Each row comes from the steps of one walk. Every step used is in the known rows, and no mark comes twice. Write the walk behind each row, first mark first.
Known rows:
K, A: [ 50  19  -1  -2  13  -4   6   6   1   0 -28 -24   6 -17  20 -17   8   1
  26   4 -25   0  10 -11  17]
Y, A, K: [ 47  40  -1   4  -8  -8   2   5 -18 -19 -32 -28   4 -10  25 -22  19  18
  28  10 -31 -21  -4   9  26]
T, K, B: [ 33  33  30 -14  -3 -10   4  -6 -14  10 -27   4  -1  -3  24 -27  -6  26
  -2  -2 -10  -4  10 -13  17]
J, T, K, D, Y, A: [ 19   6  11   3 -17 -25  -6  34 -28 -13 -17   8   9 -27  15  -8  23  13
 -16   5  -8  11  -8   2  34]
J, T, K, D, Y, B: [ 28  28  31  -3 -23 -23 -13  32 -28 -10 -13  21  13 -16  23 -12   3  26
 -32  10   3   0 -12 -11  38]
D, K, B, Y, A, X: [ 10  19 -13  46 -11 -37   6  19 -21   3 -23 -23   9 -21  40 -26  15  -1
  -4  18   0  -9 -14  17  18]
Y, A, X: [ 37   0 -15  22   0 -17  13  14   0 -13 -23 -36  16 -40  19 -11  22  -5
  26   9 -25   1   4   9  18]
B, Y, D, K: [ 24  54  33   4 -14 -19   4   0 -47  -7 -20  -8   9  18  38 -26  10  -2
   7  25 -11 -13 -11  -6  28]
W, J: [ 55  22  17 -21  12   7  16   0  -5  -6 -13  -7   8 -28  12 -14  -4   3
  16  14 -25 -10  11 -23  37]
A, Y: [ 53  31  19  -9  -8 -11   7  10 -13 -13 -28 -35  15  -1  27 -20   2   3
  28  13 -30 -21  -2  -1  23]
W, J, T, K, B, Y, D: [ 22  33   9 -21  -1  -6   3  24 -41 -14 -13  40   5 -27  15 -11  10  21
 -33  23   5 -18  15 -15  44]
D, Y, A: [ 29  20   2  25  -6 -29   7  17  -7 -16 -16 -40  10 -16  28 -15  -2  -2
  21   9 -16  -6  -7  -7  24]
A, Y, D, K, W, J, T: [ 51  35  22 -20 -12  12  -5  -4 -38 -23  13  16  12   1  16   1  -3   6
 -34  23 -21 -28   2   4  63]
W, J, T, K: [ 53   9  29 -34  -2  14   6  -3 -23   1  -1  16   2 -37  -9   0  13  14
 -22  10 -24 -10  24 -17  50]
Y, B: [ 51  49  19   2  -6  -7   4   0  -7 -10 -20 -14  13  -9  26 -19 -10  16
  10  13 -14 -17  -2 -19  26]
D, K: [ 44  35  40  -3  -9  -3   7 -14 -19  10 -12 -19   6   8  24 -19   2   3
  13  11 -24  -8  -6  -8  27]
J, T: [ 56  19  21 -21   2  10  10   9  -6  -7 -15  -2   8 -23   3   1  17   4
  18  19 -30 -12   9 -18  36]
K, B, Y, A, X: [ 16  15 -30  36   3 -34  10  36  -9  -9 -33 -23  12 -38  35 -21  17  -1
  17  19  -6 -10  -3   7  13]
T, J: [ 54  19  28 -11   6  10   6  -2  -5  -5 -18   6   8 -18   9  -8  -1  -5
  18  14 -22 -11  12 -22  39]
J, T, K, A, X: [ 43 -19  -3  -3   0  -5   0   9 -10   7 -20  -6   7 -47  -2   0  34   5
 -13   0 -24   8  21   7  28]
W, J, T, K, D, Y, B: [ 33  19  23 -10 -14 -13 -12  31 -28 -13  -1  30  14 -34  15  -7  -3  30
 -46  12   5  -3  -3 -16  53]
K, W: [ 57  39  25 -17   6   8   5 -14  -8  -2  -4  -2   1  -1  22 -13 -11   0
  16   4 -32 -10  16 -17  29]
J, T, K: [ 48  18  38 -26 -11   6   2  -3 -22   4 -12   7   0 -20   0  -3  21  14
 -10   5 -27  -6  16 -13  36]

Write each row's walk:
[ 43  38   7  26 -18 -24 -13   6 -21  -7 -28 -34  15   7  40 -23  -9  14
 -15   8 -11 -25 -15  13  25]
D, K, A, Y, B
[ 38  46 -12  10  -2 -15   2  15 -10 -17 -38 -14   1  -6  35 -28  10  30
  21  12 -14 -24  -9   7  19]
Y, A, K, B
[ 39  13   1 -16 -14 -10  -9  21 -29 -22 -29  -4  12  -8  15  -8  23  12
 -17   4 -20  -9  12  13  31]
J, T, K, A, Y, D
[ 67  24  14 -30  14  28   8  -5 -10  -7  12  23   3 -34  -4   8  -3   1
 -11  15 -29 -17  25 -23  56]
K, W, J, T
[ 26  50  26  -1  -7 -13   4  -6 -20  -6 -22   9   9  20  41 -29  -4  20
   5  16  -1  -6 -13 -11  23]
Y, D, K, B
[ 27   9  35 -16 -15 -17  -6  24 -27  -4 -14  17   9 -14  16  -8  16  17
 -15   6  -9  12  -5 -11  36]
J, T, K, D, Y
[ 31  41  17  10 -10 -30  -4  28 -10 -18 -23   0  20  -5  42 -25 -12  22
   9  17   3  -1 -23 -17  25]
K, D, Y, B
[ 43  27 -12   0   0 -19   0  21 -12 -29 -40 -28  20   1  37 -21   5   5
  25  10 -20 -10   0   7  16]
K, A, Y, D
[ 45   8  -7 -23  -4  -1  -7  20 -31 -25 -20   4  12 -28   6  -4  15  15
 -31   7 -17 -13  21   7  45]
W, J, T, K, A, Y, D
[ 40  38  -7  -3  -7 -13  -1  24 -22 -26 -42  -4   9  -7  33 -30  26  21
  28  13 -22  -4 -14  12  24]
Y, A, K, D
[ 60  14  12 -28  11  20  13  12  -5 -10  -6   5   8 -41  -5   4  13   8
   3  23 -26 -15  13 -22  50]
W, J, T
[ 55  29  40 -29  -7  16  -5 -16 -25   7   6  21  -6 -12   2   2   4   5
 -20  -1 -29 -10  26 -12  44]
J, T, K, W
[ 31  47  15  -6  -2 -16   8  14 -31 -19 -29  -8  12   0  33 -23   8  -1
  28  25 -15 -12   1 -13  21]
B, Y, D
[ 14   4 -15  25 -12 -28   2  33 -28  -2 -21   0   5 -50  16  -8  30   8
 -25  12  -5  -9  11  13  27]
J, T, K, B, Y, A, X
[ 36  44  36  -5 -12  -8   4 -16 -28 -10 -18  -7  12  18  31 -20   5   7
  12  16 -15  -4  -8  -9  29]
Y, D, K
[ 73  35  16 -30   6  30  -1  -5 -23 -15   5  24  -2 -22   3   1   7  18
 -10  19 -37 -34  16 -11  59]
A, K, W, J, T
[ 19  42 -17  23   3 -26   8  30 -14  -9 -31 -14   5 -20  37 -25   2   4
  17  18  -4 -16  -3  -6  17]
K, B, Y, A
[ 37  23  27 -21  -5   0   2   5 -14   8 -19  19  -1 -17   8  -7   9  24
 -17   5 -11  -8  11 -14  31]
J, T, K, B
[ 33   1  25 -25  -5  -8  -1  28 -25  -5  -4  27   9 -32   8  -7  11  17
 -26  10  -8   6   2 -14  48]
W, J, T, K, D, Y
[ 62  52  24 -17  -2   9  -2 -16 -24 -10 -12  -2  -5   8  27 -21  -2  15
  17   5 -39 -24   8  -6  32]
A, K, W
[ 30   8  -6  18  -3 -19   4  -2 -16  -5 -23 -22  17  -9  31 -18  20   2
   7   9 -15  11  -2  11  20]
Y, D, K, A, X
